Each row was made from one small tree. The marks that hang from a mark follow it in brackets, in alphabetical order. Every link used is in the known rows. Write each row's tree.
Known rows
T{H M U{P V{K}}}: [ 15.5   8.3  21.8 -29.6  -4.6  12.0  20.2  -3.7  10.4   0.2  19.0 -10.8
   9.0  -7.8  36.1  20.6  23.0 -28.6  28.7  -4.8 -21.7   2.1]
V{P}: [  4.9  -9.9 -20.3   8.7  19.8  -1.9   5.4  -1.4 -10.2  19.9  -6.3  12.1
  -5.7   1.1  -5.3 -20.7 -24.7  44.4 -21.7  -6.4  -8.4   3.0]
U{T{V}}: [ -6.5   2.8  -1.0   2.0 -10.8  -3.7 -27.9  -9.4 -29.0   0.9  -3.2  -2.9
 -11.7  12.4 -18.7 -10.7   7.7  34.3 -19.5   0.6 -34.1  11.7]
U{P T{H M V{K}}}: [-19.3   3.3  16.3  -7.1   2.0   8.5 -14.9   0.6 -14.1 -10.7  -3.1  -5.1
  -3.8   9.8  27.5  14.8  23.8 -22.6   5.5  -6.3 -20.8   2.5]
U{P{K} T}: [ -3.9  29.6  21.9 -17.0  -6.4 -27.3 -33.7  -6.5 -31.6  10.2  37.0 -12.1
   2.0  -1.5 -11.9  20.6 -11.4  44.2 -25.9   5.0 -37.5  13.9]
H{T}: [  1.8  19.3 -14.3   1.1  11.1  -3.7  13.5 -40.2  16.3   5.7 -10.8 -10.3
  -9.6  15.2 -19.5 -18.1 -33.1  36.5 -13.9 -19.9  -0.5  13.9]
V{K P{E}}: [ -5.2 -11.5  -6.9  21.5  38.3   7.8  -2.4  25.1  -6.3   5.1 -11.1   2.1
   1.6 -18.8   0.2 -19.2 -33.6  20.5  -8.9 -10.7  26.9 -12.5]
M{T}: [  9.8  10.5 -10.1   2.1   2.8 -18.8   6.9 -30.1  11.1  15.3 -28.5  -3.7
   9.9  16.6 -24.2 -18.3  -9.9  38.9 -26.3  10.1 -12.1  15.1]
U{P{V}}: [ 13.5  15.6   7.9   4.6 -18.5 -19.7  -5.9   1.2 -34.7   9.2  25.9  -0.2
  -5.9   5.9 -17.1   1.4 -29.0  47.8 -15.1  -0.3   0.8   8.4]
T{M U{P V{K}}}: [ 14.8   9.8  37.0 -36.2  -2.4  14.1  23.0  10.4   2.5  12.0  29.4  -2.9
  11.9  -8.6  22.3  23.7   3.2  -3.9  15.0 -19.0 -28.6   9.1]
H{T{U{P}}}: [ 10.7  26.6  14.1 -31.8  -4.2 -12.2  28.7 -34.2  13.8   5.6  33.0   0.0
  -2.5  10.2   3.0  15.5 -10.4   6.4 -18.5 -15.5 -17.0  28.3]
T{H M U V{K P}}: [-16.4 -30.3 -24.3   3.7  22.1  25.2  24.7  17.2  20.0 -11.1 -32.2   9.4
  -1.7   6.1  34.3 -13.5  19.3 -60.2  14.8  -0.5  12.3 -13.4]
T{M V}: [-18.6  -5.2 -16.4   4.1  -6.3  12.2  -3.8   0.5   0.1   5.8 -16.4  13.0
 -10.8  15.3 -11.4 -17.1   4.4   6.8  -0.8   2.2  -2.4 -18.4]
U{T{H} V}: [ 22.7   5.8   0.3  -4.9 -14.9 -10.3 -31.9 -31.6 -17.1  -1.0   4.0 -17.6
  -6.6  -3.1  -0.6   1.5  26.0  36.3   7.5  12.7 -41.6  22.1]
H{T{M U{P} V{K}}}: [-14.5  12.9  21.2 -22.2   3.1  17.8  35.6  -1.7  23.3  -9.3   7.4   1.5
  -1.8  14.2  14.8  16.6  -8.6 -45.7   6.5 -32.4   2.8   8.8]
K{V{P}}: [  2.4  -9.9 -17.8  19.3   1.9  16.9   4.4  -8.5 -13.4  21.7  -1.7  11.4
  -3.7  12.3  -9.0 -21.2 -17.1  46.6 -45.6 -23.9 -11.7  10.5]
V{K P}: [  2.0  -9.1 -11.8  12.1  38.3  18.2  15.6   9.4  -5.5  14.5 -22.3  -4.6
  -1.0  -1.7   4.8 -29.0 -43.6  37.6 -16.3 -27.6  -1.6   2.4]
U{V{K P}}: [ 22.0 -11.5   4.8  13.9  17.5  20.2   9.7  12.7 -10.8  16.0  -7.0  -8.1
  -1.3 -15.2   0.6 -14.1 -36.8  44.7   6.3 -29.9  -8.8   9.8]
T{M U V{K P}}: [-17.0 -26.9 -10.0  -4.7  23.5  27.6  27.0  32.4  11.7   2.2 -23.2  15.5
   2.3   6.7  18.5 -10.3  -1.4 -35.5   1.6 -15.8   6.8 -10.7]
T{H M U{P} V}: [-11.7   1.1  -2.7 -22.9 -21.5   0.7  11.1  -6.5   3.4  -7.0  17.7  15.5
  -7.1  11.1  24.7  11.8  46.8 -51.4   6.6  20.7 -13.3  -9.0]

Which tree is each row?
[ 18.8  15.9   5.3 -24.3 -14.0 -30.1  22.4 -37.5  13.4   2.8   3.3  -1.1
  14.2  12.6  12.4  11.7  31.2 -17.1 -18.9  29.1 -22.1  24.9]
M{T{H U{P}}}
[ 10.2  -1.1  -1.2 -14.8  -6.9  -7.2 -30.4 -23.8  -1.4   0.3  -5.4  -4.0
  -0.1   0.8   8.7  13.3  37.6  13.1  16.5  14.3 -36.0   7.5]
U{T{H M} V}
[ 27.6 -19.3   5.6  11.2   8.4 -13.2  10.0   4.6  24.6 -11.7 -21.2  -4.0
  22.7 -21.9  12.3   8.9  25.4 -35.6  17.2  21.1  24.0  11.5]
M{T{H U{V{K P{E}}}}}
[ 28.1  20.7  23.1 -12.5 -40.5 -34.6   2.7 -25.0  13.1  -3.6  25.9 -16.5
  17.1  -8.3  -3.3  29.8  27.9 -17.6   8.0  34.1 -15.4  17.8]
M{T{H U{P{K} V}}}
[-34.1 -19.3  -3.4  17.3   4.7 -16.8 -51.7  42.7 -15.6  -8.2   1.8  25.7
  -0.7 -14.6 -15.9  19.3  15.0 -19.3  -3.2  24.7  25.5 -25.6]
U{T{M V{P{E K}}}}
[  0.4   1.3  -6.0  25.4   8.2  -3.8 -14.2  22.4 -18.3  -9.1 -12.6 -18.2
   3.8  -5.7 -23.9 -20.2 -42.1  27.0   3.6   0.1  43.7 -15.8]
P{E V{K}}
[ 32.0   1.9   6.0  -6.6  -6.2  -1.9  24.0 -28.2  28.0  -6.2 -29.5 -29.5
  18.1   1.2   6.4  -5.1  17.7 -15.2  13.4  10.2 -13.4  22.1]
M{T{H U{V{K}}}}
[-15.0  13.9  -9.9  25.6 -21.7  -0.8 -30.2   2.0 -11.1   2.5  13.5 -12.9
   4.7  -3.2 -36.9 -10.0 -14.4  26.4 -31.7   6.9  21.4 -21.8]
P{E K{V}}
[ -4.0  -9.4 -18.3  26.2   6.7   5.0  12.2 -10.8   8.2  -2.6 -11.1  12.7
 -20.7   9.5 -16.8 -15.3 -26.1   8.6  -9.0 -24.2  17.3  11.4]
H{T{V{P}}}
[ -3.5 -22.3 -33.6  31.4  -2.2   6.0   0.9  -5.0  -8.8  -3.8 -16.9   9.8
 -20.2   5.5   3.7 -26.5   7.2  -1.3  -1.6   8.4   8.2  -7.1]
T{H V{P}}
[ -5.4 -16.1  -2.7  11.7   0.4 -24.7 -56.0  20.0  -4.2 -11.0   8.4  10.8
   6.5 -31.0   0.7  30.6  32.8 -17.2  24.3  35.1  17.1 -16.2]
U{T{H M} V{P{E K}}}
[-27.5 -20.6 -34.5  27.8  -0.6   4.9 -10.9  14.3   7.4  -9.1 -21.5  11.3
  -9.5   2.1   1.1 -10.7   8.0 -32.7  12.3  21.5  28.7 -32.9]
T{H M V{P{K}}}
[ -8.3  11.3  -5.7  21.3   7.6  23.4  19.5 -17.9  14.5 -10.7 -26.3 -22.9
 -14.4  15.5 -17.0 -26.0 -43.5   6.9   0.2 -39.2  13.4   6.0]
H{T{V{K}}}
[  6.5   3.7  21.6 -17.8  15.9  11.4 -18.3   2.3  -6.7  10.6 -10.1 -14.3
   7.9  -2.9   3.0   8.8  -2.8  31.7  10.3 -21.5 -35.7  12.2]
U{T{M} V{K}}
[ 12.9  -6.0  -2.9  18.2  -5.7  -4.1 -14.3  11.6 -12.4  14.7  13.3  -4.0
  -3.8 -18.2 -21.0  -3.6 -27.6  43.0   3.1  -0.4  -2.6  -3.0]
U{V{P{K}}}
[ 12.9  -3.3 -11.1 -23.6 -13.1   3.9   9.3 -19.3  20.7   0.7   1.7  -1.2
   3.1   0.1  16.6   3.5  40.8 -20.4  25.9  19.5 -18.1  -4.7]
T{H M U{V}}
[  2.6   7.5  10.0 -27.6 -14.5 -17.8  10.6  10.7 -10.2   7.5  27.4  16.1
   6.2  11.7   4.3  21.1   4.3  -3.2  -5.4  11.0  -0.5   1.0]
T{M U{P{V}}}
[ -7.6   6.0  25.1  -7.8  -9.7   6.8   5.6  27.0 -16.7 -11.2  30.0  -1.1
   1.2 -11.9   3.3   5.8   3.5 -26.3  -2.2  -1.2   9.9  -8.5]
T{U{P{E}} V{K}}
[-19.7 -22.5 -11.0   2.0   9.0  -3.9   9.5  15.0  29.9 -13.3  -2.8  36.2
  -5.5  -2.6  -2.2  14.3  16.4 -59.9   5.3   3.3  44.4  -9.3]
H{T{M U V{P{E}}}}
[ -5.6   9.8 -13.1  29.4 -15.7 -27.3 -38.0  21.2 -21.5 -10.9   8.4 -11.7
   2.2 -12.1 -45.2  -8.2 -32.2  25.3   1.4  29.8  51.0 -28.5]
P{E K V}
[-19.6  -1.4  10.4  -9.3  -5.8   8.7   4.7  20.3   4.5 -21.4  11.6   7.1
   1.5  -6.9  28.3  14.0  37.8 -74.5  20.3  16.1  23.0 -25.0]
T{H M U{P{E}} V{K}}
[  7.9  16.4  41.9 -27.0   1.8   0.7  16.4   6.2  24.6  -8.8  32.6   1.0
  10.9 -19.2  11.9  42.2  -0.2 -34.9  26.9 -19.4  15.8   6.1]
H{T{M U{P{E} V{K}}}}
[-21.8  -3.4  -8.9   7.1  11.5  30.0   8.1  11.7   2.2   0.5 -32.7  -4.3
  -5.0  14.1  -2.4 -25.4 -17.0  -0.4   4.9 -19.4   5.1 -20.5]
T{M V{K}}
